Every row comes from one small tree of marks. Brackets hold a mark, then the marks that hang from it, in alphabetical order. Every link used is in the known rows. Which tree was each row made from?
In the rows, 128 means zero.
Known rows
{ligad godefer vidak}: 107 112 139 117 138 115 115 133 126 113 130 114 135 125 138 125 96 146 116 135 124 136 117 138 139 114 120 140 150 124 132 172 144 144 121 130 127 101 142 130 151 134 138 136 118 124 126 107 126 130 158 143 88 152 103 127 144 138 127 118 145 135 139 108 134 134 83 138 122 117 131 130 127 128 131 133 119 128 100 117 112 128 114 142 159 133 103 169 137 120 115 100 124
{lofe godefer {vidak {dibe lega}}}: 113 120 166 120 131 115 121 131 131 120 121 115 134 120 132 115 147 125 138 136 114 127 55 147 130 134 112 138 139 138 133 180 126 116 112 148 132 85 126 117 129 132 137 123 130 128 120 140 132 138 127 139 108 93 114 132 117 146 97 169 127 125 122 133 106 120 93 135 150 138 115 122 126 110 131 117 117 114 168 102 157 125 130 121 113 149 101 162 141 112 129 126 80
{ligad vidak}: 121 113 126 121 132 123 115 131 127 128 126 122 133 129 135 125 122 141 116 132 128 133 119 133 135 112 124 134 135 124 126 142 140 137 126 135 128 119 137 129 143 129 132 125 126 126 130 125 130 132 145 126 112 148 108 128 133 133 106 135 147 126 134 113 134 129 91 131 123 126 130 131 123 129 127 128 125 132 86 126 106 133 124 135 150 132 130 145 130 122 121 104 119
{dibe {vidak ligad}}: 112 118 128 131 124 134 110 122 133 125 126 133 120 129 125 115 137 136 145 134 124 136 122 132 138 111 122 130 133 128 136 150 92 121 134 123 126 118 136 125 130 131 129 125 122 141 128 137 135 123 160 120 115 136 125 145 127 125 110 151 132 129 123 126 126 124 92 123 140 121 128 133 115 137 128 112 123 130 85 131 120 109 132 137 147 140 127 133 122 119 129 134 112
{lega dibe}: 149 123 129 133 126 132 137 137 126 143 125 133 128 128 120 120 144 134 127 127 123 134 109 137 128 120 142 123 133 130 124 135 101 132 139 115 139 110 127 130 109 126 132 149 128 131 127 125 128 122 107 117 131 129 130 125 118 138 135 138 118 144 121 128 134 132 114 121 128 130 122 120 139 135 132 128 130 115 130 120 123 116 138 108 140 127 114 133 130 128 126 131 143
{godefer {ligad {vidak {dibe lega}}} lofe}: 96 121 157 125 134 141 104 131 133 136 123 129 99 133 129 118 126 156 113 139 111 132 103 133 145 117 146 127 119 118 135 185 124 157 108 132 135 74 139 113 104 131 117 138 118 114 127 130 131 85 141 131 104 126 101 154 140 142 67 157 157 144 129 152 104 138 82 124 135 135 123 149 134 126 130 111 125 147 108 127 188 87 126 140 138 139 105 134 145 116 123 102 121
{dibe lega vidak}: 130 130 132 141 120 153 118 131 125 117 138 133 100 134 129 106 131 129 139 140 110 141 121 133 140 120 124 141 147 117 130 149 97 118 120 100 138 87 142 124 160 133 127 123 109 136 125 130 135 123 167 93 121 119 115 170 129 143 137 155 138 128 138 107 129 135 84 131 137 129 141 129 116 117 122 130 115 120 101 131 137 118 124 132 143 134 122 101 125 110 130 149 82
{godefer ligad lofe}: 97 133 165 127 139 136 113 129 132 143 124 134 102 132 125 125 127 150 119 132 119 127 116 126 137 118 149 124 114 121 133 158 140 156 105 138 132 95 138 115 94 130 115 148 120 113 126 133 127 87 136 131 123 121 115 144 136 141 85 146 148 140 125 156 101 131 116 118 133 134 125 151 138 134 129 110 128 139 125 131 193 91 137 140 124 137 117 128 139 125 123 114 142
{dibe {lega {lofe {godefer ligad}}} vidak}: 121 133 154 141 129 152 111 133 122 120 136 131 97 131 126 105 142 134 138 140 104 147 92 137 139 106 132 141 148 115 131 169 104 136 109 87 138 65 141 120 148 131 132 137 106 141 122 129 135 114 167 98 113 106 128 173 125 156 132 173 148 130 135 124 117 127 78 121 142 130 128 131 121 116 121 126 113 112 134 117 168 93 131 128 142 146 117 116 130 109 124 142 83
{dibe {lega lofe}}: 142 145 138 146 127 150 124 127 122 125 133 126 106 133 127 120 140 131 125 135 107 141 119 130 134 130 132 131 135 115 127 148 103 142 115 96 130 85 122 125 145 129 128 136 118 137 127 124 132 114 136 111 115 114 134 154 134 142 161 144 138 129 134 134 125 130 121 125 131 131 123 125 129 116 121 136 122 122 152 113 161 110 121 121 127 133 127 111 136 117 127 140 105
{lega {dibe {vidak ligad}} {lofe godefer}}: 134 119 150 137 135 138 117 136 124 140 119 133 124 122 116 107 169 140 136 127 117 146 75 144 129 91 142 127 139 131 130 171 85 153 131 81 138 75 127 122 105 128 140 162 124 152 126 130 134 120 123 114 107 116 145 135 109 156 133 178 131 142 113 144 125 119 89 101 142 123 103 120 137 139 130 116 122 102 148 100 154 81 149 107 148 144 109 162 133 118 120 132 130
{dibe {lega lofe} {vidak ligad}}: 127 135 138 147 124 157 106 121 127 121 131 132 100 133 122 106 146 140 144 142 103 149 113 135 142 114 127 134 141 115 136 171 67 133 122 89 129 75 130 121 146 132 128 133 112 150 126 132 139 108 167 104 102 119 134 172 132 141 140 166 145 129 129 132 122 127 86 119 143 123 123 129 117 128 121 120 116 125 109 116 157 90 126 129 148 144 125 114 130 106 129 147 90
{lofe godefer vidak}: 101 122 173 116 143 104 120 134 127 127 123 117 143 119 135 121 146 129 134 131 126 124 62 142 126 118 111 141 137 141 131 166 161 118 106 160 128 105 133 122 130 131 139 134 133 124 121 134 129 144 134 137 122 111 113 118 113 149 99 160 133 115 125 123 106 112 106 127 143 134 119 129 125 121 130 115 119 105 147 108 144 135 139 130 117 150 120 169 134 119 124 117 104
{ligad {godefer lofe} {vidak dibe}}: 101 107 146 115 136 127 107 136 130 114 124 115 123 126 136 121 100 143 111 132 116 130 112 142 139 119 124 134 140 130 135 197 127 158 120 116 134 80 143 118 132 135 135 132 119 119 131 113 128 120 145 148 64 143 96 135 139 138 107 135 148 146 130 134 130 142 73 134 131 122 120 126 131 122 131 125 119 145 115 108 155 120 109 139 156 131 81 171 151 114 116 96 119
{vidak {dibe lega} {ligad {godefer lofe}}}: 119 128 137 133 116 140 113 108 140 108 117 123 112 130 119 122 121 141 132 144 100 130 114 139 144 159 125 120 128 129 147 197 52 138 133 114 122 78 114 113 110 135 122 119 123 134 125 125 134 99 127 159 67 115 132 153 152 119 115 137 119 155 114 165 113 141 103 138 148 121 114 122 135 123 134 115 120 150 156 106 189 79 111 125 128 136 81 142 152 112 131 134 110
{godefer {ligad vidak}}: 107 118 141 121 134 121 117 128 130 137 123 127 123 131 128 123 122 155 120 139 125 134 108 130 141 108 142 132 131 116 129 156 140 141 120 156 126 107 138 127 114 128 123 141 121 124 123 128 127 102 147 136 129 139 112 135 145 137 78 137 147 132 132 127 116 131 90 132 126 129 132 149 129 133 133 116 128 132 88 137 121 98 131 142 142 139 129 136 131 126 122 101 131

Which tree is each row?
101 120 179 119 132 114 120 129 132 125 119 118 127 121 128 115 147 137 136 141 111 128 47 146 135 129 122 137 138 132 135 194 133 122 107 161 130 75 129 114 113 131 132 130 126 125 116 142 131 119 131 146 118 89 116 135 125 149 73 174 129 128 120 140 94 120 84 136 151 139 116 137 130 113 134 108 118 115 157 106 168 101 133 128 115 153 102 160 141 115 129 118 85 -> {lofe {godefer ligad} {vidak {dibe lega}}}
140 117 129 136 124 135 125 132 129 140 122 139 122 129 117 109 149 141 141 132 123 140 107 139 134 107 135 127 137 130 129 152 82 127 143 113 136 101 133 128 112 130 132 148 126 138 127 131 133 119 130 112 121 135 131 137 122 137 121 155 122 145 115 127 133 130 88 117 136 123 122 124 131 141 131 118 126 116 101 122 116 103 141 113 149 134 114 134 125 122 126 135 133 -> {lega {dibe {vidak ligad}}}
114 131 146 141 124 151 107 119 130 110 133 131 96 133 126 108 123 143 142 146 102 139 116 137 146 125 121 137 145 119 140 180 79 127 117 106 129 72 138 120 146 138 127 128 108 137 124 124 136 109 175 112 92 125 118 173 140 138 131 153 141 138 132 120 120 134 80 130 142 119 135 134 119 125 123 120 111 127 107 121 164 94 121 139 145 141 108 119 133 106 127 144 90 -> {dibe lega {vidak {ligad {godefer lofe}}}}
114 125 163 128 140 120 117 136 124 133 119 116 138 119 130 117 158 125 129 126 121 136 68 142 123 110 126 131 130 134 129 178 127 147 116 115 130 90 121 120 122 128 140 141 132 139 127 138 130 133 120 139 108 102 130 125 108 148 116 170 138 123 121 150 113 114 107 116 146 134 97 119 129 120 128 118 123 117 164 93 160 119 135 116 124 146 112 170 140 118 124 119 108 -> {lega {lofe godefer {vidak dibe}}}
107 113 148 121 133 134 106 134 128 108 127 114 115 128 136 119 100 144 111 138 108 134 108 143 144 127 123 135 143 125 136 203 115 155 115 110 135 68 141 119 141 136 135 129 114 119 129 111 130 115 149 140 63 138 95 147 142 141 116 136 150 148 135 129 127 146 68 137 133 122 123 128 131 118 129 129 116 143 121 105 168 117 106 137 154 131 80 161 153 109 118 105 106 -> {ligad {godefer lofe} {vidak {dibe lega}}}
108 112 154 112 133 114 116 127 131 123 120 122 126 123 125 126 131 139 125 135 120 126 76 136 136 120 130 135 134 131 137 157 147 135 115 149 128 101 134 119 109 129 130 127 124 122 119 126 129 123 132 145 114 116 125 125 136 142 84 151 134 135 123 133 108 127 91 130 139 129 125 139 134 124 137 116 122 119 157 122 147 90 135 133 128 143 111 150 136 125 122 108 118 -> {lofe {godefer {ligad {vidak dibe}}}}
105 131 147 127 134 125 111 111 137 118 120 123 123 128 125 130 116 147 131 135 118 129 124 132 137 136 126 123 125 131 143 174 100 139 124 133 116 107 122 121 116 134 126 135 125 129 126 120 129 109 139 156 83 139 130 132 148 124 119 125 129 142 121 149 114 129 123 124 138 114 120 135 133 140 132 114 123 136 138 115 166 90 125 137 133 137 109 153 142 122 124 121 141 -> {vidak {ligad {godefer lofe}}}
109 127 162 128 139 119 112 125 129 132 114 117 138 119 127 118 163 134 133 128 120 137 71 142 127 116 123 127 126 135 134 186 107 147 119 121 124 90 115 118 114 128 138 141 133 144 126 139 133 127 121 147 99 106 136 125 116 142 109 172 135 124 116 159 109 112 107 112 148 130 95 123 128 127 130 110 124 120 158 92 166 104 135 118 124 151 114 173 143 116 125 120 113 -> {lega {lofe godefer {vidak dibe ligad}}}
107 121 167 121 129 112 113 117 137 117 113 116 134 121 127 116 155 131 142 141 112 126 53 147 135 140 107 133 136 140 141 195 101 113 118 156 122 86 118 115 120 133 134 119 134 133 119 142 135 130 126 151 96 100 123 133 125 137 89 172 123 126 113 141 99 117 94 134 156 132 109 127 125 119 133 106 117 119 163 98 163 105 131 126 113 156 104 165 143 111 130 128 85 -> {lofe godefer {vidak {dibe lega} ligad}}
110 129 149 134 140 122 116 127 129 135 116 117 136 122 128 116 148 139 132 130 121 142 97 140 130 115 126 125 129 129 132 189 98 151 127 117 123 91 117 123 121 129 136 146 131 145 130 139 130 118 126 148 99 116 131 132 122 135 120 157 140 128 122 160 118 118 110 117 142 127 97 125 127 131 129 113 127 130 127 94 151 112 127 121 136 145 112 173 142 117 125 118 119 -> {lega {lofe {vidak dibe {ligad godefer}}}}
133 137 154 136 132 143 117 128 123 121 131 124 108 131 126 118 139 139 122 140 104 142 92 134 137 124 133 135 139 115 130 161 118 145 107 107 131 72 128 122 138 130 129 136 114 134 123 122 132 110 144 119 108 112 130 152 135 151 139 154 145 130 134 131 116 128 102 127 135 130 123 131 131 116 124 130 118 116 156 111 168 92 126 126 130 142 124 122 139 115 122 128 100 -> {dibe {lega {lofe {godefer {ligad vidak}}}}}
95 114 178 114 137 104 119 131 133 130 115 116 136 119 129 118 146 137 134 136 120 126 51 145 133 122 125 135 134 138 135 186 141 125 113 169 129 91 129 115 102 130 134 133 132 125 117 144 129 124 126 153 120 95 115 123 121 146 64 170 126 128 118 144 95 118 87 133 151 138 113 138 129 120 137 104 122 117 150 109 152 108 138 132 114 153 102 170 140 119 127 113 100 -> {lofe {godefer ligad} {vidak dibe}}
93 116 159 121 137 136 104 132 134 141 120 129 106 131 129 121 127 156 112 136 118 131 106 133 142 112 147 125 117 122 135 180 128 160 111 138 133 85 141 114 99 130 119 140 122 113 129 132 130 89 135 135 105 128 104 146 137 140 62 155 156 144 125 154 106 136 84 122 135 135 120 148 135 132 131 107 128 151 106 126 179 92 128 140 137 138 105 140 143 119 121 97 131 -> {godefer {ligad {vidak dibe}} lofe}
112 120 139 127 129 132 115 128 130 133 121 126 115 131 125 118 132 153 120 140 112 140 105 133 143 115 144 129 131 114 131 172 117 150 123 139 128 88 131 122 111 128 122 136 119 129 124 133 130 97 140 136 117 124 119 146 145 136 81 148 146 138 128 142 115 134 82 132 132 133 123 141 132 125 134 116 127 139 110 124 137 87 124 134 144 141 114 135 137 120 124 106 118 -> {godefer {ligad {vidak {dibe {lega lofe}}}}}
138 128 151 141 142 130 129 146 120 155 120 128 134 123 125 108 167 142 125 126 123 149 82 143 125 95 144 125 133 128 119 170 105 153 128 104 137 85 124 129 114 125 141 172 134 144 129 136 128 118 108 115 126 119 126 130 104 155 137 167 137 133 121 144 128 117 104 106 132 134 99 120 137 137 127 121 130 108 121 96 134 121 143 102 144 139 117 163 135 120 122 124 136 -> {lega dibe {lofe vidak}}
99 126 160 128 136 131 107 128 136 136 118 125 120 128 131 119 142 139 129 131 120 126 102 137 132 127 124 122 113 135 135 183 107 137 116 135 128 100 128 113 110 132 124 136 137 122 132 143 132 112 125 138 100 121 108 138 121 130 86 160 142 131 117 160 107 124 111 121 146 134 109 132 129 132 127 105 126 144 116 111 183 120 129 130 125 140 111 155 144 116 129 118 119 -> {godefer {lofe {vidak dibe ligad}}}
142 122 136 142 134 145 124 146 120 149 127 135 120 126 119 105 163 138 131 124 122 151 102 140 127 87 147 127 139 125 122 157 89 157 134 74 145 84 134 129 119 126 139 164 124 148 131 131 132 121 124 101 123 122 134 141 106 153 146 168 138 140 122 138 137 124 91 103 134 127 109 118 134 136 126 125 127 109 116 107 134 109 142 104 158 134 115 149 129 121 122 132 133 -> {lega {dibe vidak} lofe}
104 116 158 113 137 114 115 127 129 123 123 120 127 123 128 127 130 140 125 135 122 127 79 136 135 116 131 136 136 129 134 155 156 136 109 151 127 102 136 121 112 129 131 132 120 122 119 122 128 120 137 140 117 119 125 123 137 148 86 146 136 131 126 125 107 124 96 129 137 128 129 142 133 125 135 118 121 116 153 125 145 92 137 140 128 145 119 151 133 126 120 106 122 -> {lofe {godefer {ligad vidak}}}
128 117 141 134 129 137 122 135 129 134 124 135 117 128 119 109 140 145 135 132 119 139 104 141 135 107 139 126 139 132 132 165 80 135 135 105 138 90 135 124 110 131 133 154 122 136 127 127 131 114 135 117 109 134 126 143 123 141 121 153 128 150 118 132 130 132 88 116 136 120 122 126 134 140 131 118 123 118 105 118 140 101 139 119 152 133 104 143 133 120 123 132 135 -> {lega {dibe {vidak {ligad {godefer lofe}}}}}
135 128 140 134 117 141 126 126 130 120 123 126 113 128 121 117 142 129 131 135 106 135 102 137 134 139 136 125 130 124 134 168 84 143 128 105 134 82 119 117 116 129 127 122 121 135 124 132 132 112 116 138 106 95 138 149 131 134 118 155 124 141 120 153 118 136 102 132 144 135 112 121 134 112 132 124 124 133 174 110 169 92 119 116 125 134 99 129 144 116 131 134 97 -> {vidak {dibe {lega {lofe {godefer ligad}}}}}
131 115 121 128 124 135 114 129 128 122 124 121 125 129 132 117 132 138 116 136 114 139 107 137 138 120 126 131 135 120 129 163 103 142 131 113 133 90 127 125 140 129 131 122 124 133 131 130 133 122 135 129 96 130 112 142 135 132 109 147 145 133 130 129 134 136 78 133 133 132 119 119 124 117 128 128 124 141 108 114 126 121 115 126 150 135 113 141 139 115 125 111 100 -> {ligad {vidak {dibe {lega lofe}}}}
135 128 120 134 108 141 120 105 141 115 114 128 119 131 117 121 140 135 137 143 104 131 117 135 141 158 125 117 123 128 142 167 47 120 145 121 120 97 107 118 108 131 119 109 129 139 126 138 136 108 118 151 92 113 143 145 147 113 108 144 113 143 111 158 118 137 111 138 147 126 115 119 130 122 133 114 126 148 148 117 155 86 115 122 122 137 103 124 141 116 138 140 102 -> {vidak {dibe lega} ligad}
91 123 186 115 145 102 117 132 130 132 120 118 136 119 132 120 144 141 135 137 123 126 54 141 131 114 124 140 136 135 133 177 165 124 102 173 126 97 134 119 114 131 134 142 128 123 116 137 127 124 138 144 131 106 114 123 122 153 78 165 136 121 124 129 95 112 97 129 143 136 120 144 127 126 133 106 120 104 140 113 151 109 144 137 115 156 118 167 134 121 124 110 109 -> {lofe {godefer ligad} vidak}
134 115 133 134 126 135 125 132 128 132 124 136 123 128 119 109 140 144 139 132 119 141 107 141 135 109 136 127 143 130 131 163 81 129 141 110 136 95 136 127 114 131 134 150 123 139 125 125 131 117 132 118 112 135 128 136 124 140 127 149 122 148 119 127 133 131 87 120 135 121 124 125 132 138 133 119 124 113 106 119 122 101 138 116 153 135 106 144 129 121 125 135 134 -> {lega {dibe {vidak {ligad godefer}}}}
